Each row was made from one small tree. The marks that hang from a mark follow it in brackets, in alphabetical order. Every link used is in the known rows. Write each row's tree.
Known rows:
H(K(W) S): [ 17.7  -4.6 -32.3 -27.4 -26.7   4.1 -13.8   5.7  -9.8 -41.3   1.6 -11.9
   0.9  32.4  -5.7   2.3   8.7]
H(W(K(S))): [ -5.9  12.4  -1.9 -18.6  25.0 -37.0   2.6  29.8  -3.8   2.2 -17.1   6.6
 -30.5 -17.0 -14.4 -14.5  20.9]
H(S W(J)): [  2.6   7.4 -20.6 -34.1   0.9   4.5  -8.3 -14.3 -11.0 -19.0  15.2 -10.8
  -5.8  16.1 -18.9  -6.9  -4.4]
W(K): [ -6.8  13.6 -11.7 -16.3   8.6 -40.0  30.1   8.3 -16.6  -9.2  13.3  -9.1
  -0.3 -24.1  16.9 -21.0  41.7]
J(K W(C)): [-11.0  12.7  -6.3  -5.1  -1.9  -8.0  70.5 -16.7 -15.6  -7.1  -3.0   0.3
  31.1 -68.9  24.9 -22.9  31.3]
H(K W(C)): [-12.8   6.4 -12.7 -34.1  -4.5   0.4   6.6  -3.7 -13.5 -25.2 -16.2 -15.6
   4.1 -22.1 -13.6 -10.9 -29.6]
W(C): [ -2.0   1.5 -18.3 -15.7   5.7   6.4  17.3  -8.7 -22.4 -13.2  -9.4   2.2
  20.2 -35.3   3.8 -42.5 -23.8]
J(K(H) W(C)): [  2.7  -1.3   2.9  10.5  18.2   3.3  62.1 -13.2  -3.7 -11.4  -8.6  13.3
  22.1 -56.9  18.0 -13.9  25.8]
K(J S(H(W(C)))): [ 13.2 -18.5  -4.3  -2.3 -13.0  -2.4 -21.0  32.4  -5.6  17.5 -53.7  28.2
 -36.9 -29.3 -47.1 -21.1 -27.3]
J(K): [-18.8  18.3 -30.3  -2.7  -5.2 -25.8  28.9   2.8 -12.2 -12.6   5.2 -11.6
  14.8 -30.8  14.2 -30.4  48.1]
H(K(J) S W): [ -1.7  -1.4 -16.9 -39.6 -34.4  -6.3  -5.8   2.9 -22.4 -36.7  -1.7 -15.3
 -11.7   8.8 -23.1   7.1  -6.8]
J(K(H(S W(C)))): [ 11.3  -9.9  -6.8  -4.6  26.1   0.9   7.6   1.8  -3.1 -20.6 -10.2   7.1
   9.0  -6.9  -6.1  -6.6  15.6]
W(C J): [ -3.8   4.0 -22.8 -26.5  -2.1  10.1  17.5 -21.5 -14.5 -12.4  20.8 -11.4
  22.0 -46.7  -2.2 -38.4 -11.1]
W(C J K): [ -0.9   2.4  -4.0 -34.5   8.1 -17.7  32.6  -7.3 -15.1  -5.7  37.4 -16.7
  20.9 -54.6   6.5 -21.6  24.0]
K(H J S W): [ 36.0 -14.0  -5.2  27.3  10.7   3.3 -13.5  34.9  14.4 -13.2 -44.6  56.3
 -52.9 -25.5 -43.9 -45.9   1.5]
H(K S W(J)): [ -3.3   5.0 -26.7 -50.8 -22.6  -1.5 -17.7  -5.4 -10.4 -32.5  22.8 -34.0
  -4.0  24.6 -18.6  21.5   4.2]
S(H(W(J K))): [  5.0   1.3  -2.4 -14.6   4.6  -8.6  -0.9  -7.1   4.9  10.8  -7.9  -2.4
 -16.1  -6.0 -21.0   0.5  -0.1]
H(S W(C)): [ 11.6  -8.5  -8.6 -34.1  14.6  15.3  -4.7  -7.3 -20.9 -18.9 -17.8   4.5
   5.4   7.9 -16.1 -15.9 -38.8]

Write each row's tree:
[ -8.3   6.1  -9.6 -22.4  15.0  -7.0   8.9   4.7  -1.4   0.0  -3.9  -2.1
   0.0 -46.0 -21.6 -24.8   5.6]  H(W(C J(K(S))))
[  2.8  -3.9   5.0 -24.2  -1.9 -23.4  46.1   3.9 -28.7  -9.4   5.5   4.2
  11.9 -68.0   3.0 -38.1  12.1]  W(C K(J))
[  8.6  -5.1 -20.7   4.6  11.1  -9.3   6.9   8.2  -3.8 -22.6   5.4  -0.8
   7.1   3.8   6.5  -4.9  43.1]  J(K(H(S)))
[ -3.1   0.6 -18.3 -22.3 -20.1   3.5 -18.6  -9.0   6.1  -3.1 -11.5 -17.2
 -11.7   5.9 -26.7  14.3 -15.7]  S(H(K W(J)))
[-21.3  22.6 -23.7 -34.7 -17.0 -11.2   2.7 -10.8  -3.6 -25.0  15.1 -28.8
  -5.9 -14.5 -17.6  -1.8   4.1]  H(K W(J))
[-12.4  15.9  -9.5 -23.3  12.0  -1.0  24.2 -19.4  -5.4  -8.7   6.1  -6.3
  12.5 -50.4 -14.9 -32.6  -1.2]  H(W(C J(K)))
[  5.6  -6.8  -6.5 -32.3  11.4 -26.2   6.7  30.7  -8.8   4.8  20.7  -8.7
   1.4 -46.9  -4.8 -11.0  34.8]  W(C J K(S))
[  7.0   3.6  -3.0 -33.2  18.1 -20.9   4.7   6.9 -17.2 -16.2   2.0  -3.4
 -10.5  16.2  -4.4   1.9  13.8]  H(S W(K))
[ 11.7   0.0   5.5  -6.9  15.0 -15.3  46.9  -3.3 -11.3 -15.4   7.6   9.2
  -2.8 -12.6  21.2   6.7  35.0]  J(W(K(H(S))))
[  9.4  -2.6  -3.3  -4.8  34.4  18.8   3.4 -17.8   4.1 -18.6  -5.7  13.0
  -9.3 -21.4 -22.6 -25.4 -29.6]  K(H(W(C J)))
[ 19.1 -12.8  13.5 -13.6  22.2  -1.0  49.3  -8.2 -15.3 -14.0   1.3  13.7
  11.4 -30.4  20.2   2.3  13.1]  J(W(C K(H(S))))
[  2.2  -4.2 -15.0  -9.8  11.9   6.8  23.1 -13.2  -1.4 -14.4  22.8  -6.7
  25.6 -50.7  -2.6 -25.5  19.5]  W(C J(K(H)))
[  1.5  -0.2  -6.7  19.6  14.3 -20.1  31.7  26.7   7.9  -2.2 -17.2  17.4
 -13.2 -32.1   7.5   0.2  58.1]  J(K(H S) W)
[  2.6   4.5 -14.4  -7.8  -1.5   8.3 -11.0 -17.1   5.7   7.3 -17.4  -0.3
 -15.5  -0.5 -27.1 -10.2 -24.6]  S(H(W(J)))
[ 37.3 -20.3 -13.4   0.6   2.9  20.9 -31.7  20.3  17.9  12.3 -34.8  27.8
 -22.1 -15.8 -42.5 -22.4 -19.3]  K(S(H) W(C J))
[ 41.4 -16.6  -6.1  13.9   2.0  23.0   3.4  -6.8  -0.4 -35.7 -17.3  41.9
 -23.5  -4.0 -28.5 -37.6  -8.0]  K(H(S) J W)
[-11.3   2.6 -20.4 -14.9 -45.0 -24.6  15.1  30.1 -14.2 -15.7 -11.0  -6.9
 -20.0 -34.7  -6.8  -1.6  26.7]  H(K(J(W) S))
[-11.4   1.4 -29.6 -16.8 -43.5 -27.5  -8.5  40.3 -15.1 -17.6 -10.5 -12.5
 -22.9 -22.5 -15.5  -7.3  24.7]  H(K(J S))
[ 16.3 -10.0  15.1  -3.4  26.5 -13.7  38.9  19.1  -6.3   1.4 -14.7  21.8
  -5.5 -44.0  10.7  -0.4  19.9]  J(W(C K(H S)))
[  3.7   5.6  -7.2 -41.8   9.7 -16.1   3.6  -2.3 -10.6 -15.2  27.3 -15.5
  -7.8   9.1 -10.1   5.9  23.7]  H(S W(J K))
[ -1.4   7.7   6.7 -17.4   8.9 -14.9  67.4 -11.0 -21.2  -5.9   1.6   3.8
  19.5 -58.9  27.6 -18.6  17.3]  J(W(C K))
[  9.4  -3.4 -26.1 -23.5 -18.8  -0.5 -16.5  26.9   4.8 -19.5  -7.1  -5.5
  -8.8 -20.2 -21.4 -11.8   8.4]  H(K(S W(C J)))
[ 18.0  -2.4  -8.4  16.2  26.4   7.6  23.3  -3.3   8.0 -21.6 -15.4  23.9
   9.4 -37.0  -5.3 -39.8  17.4]  J(K(H W(C)))
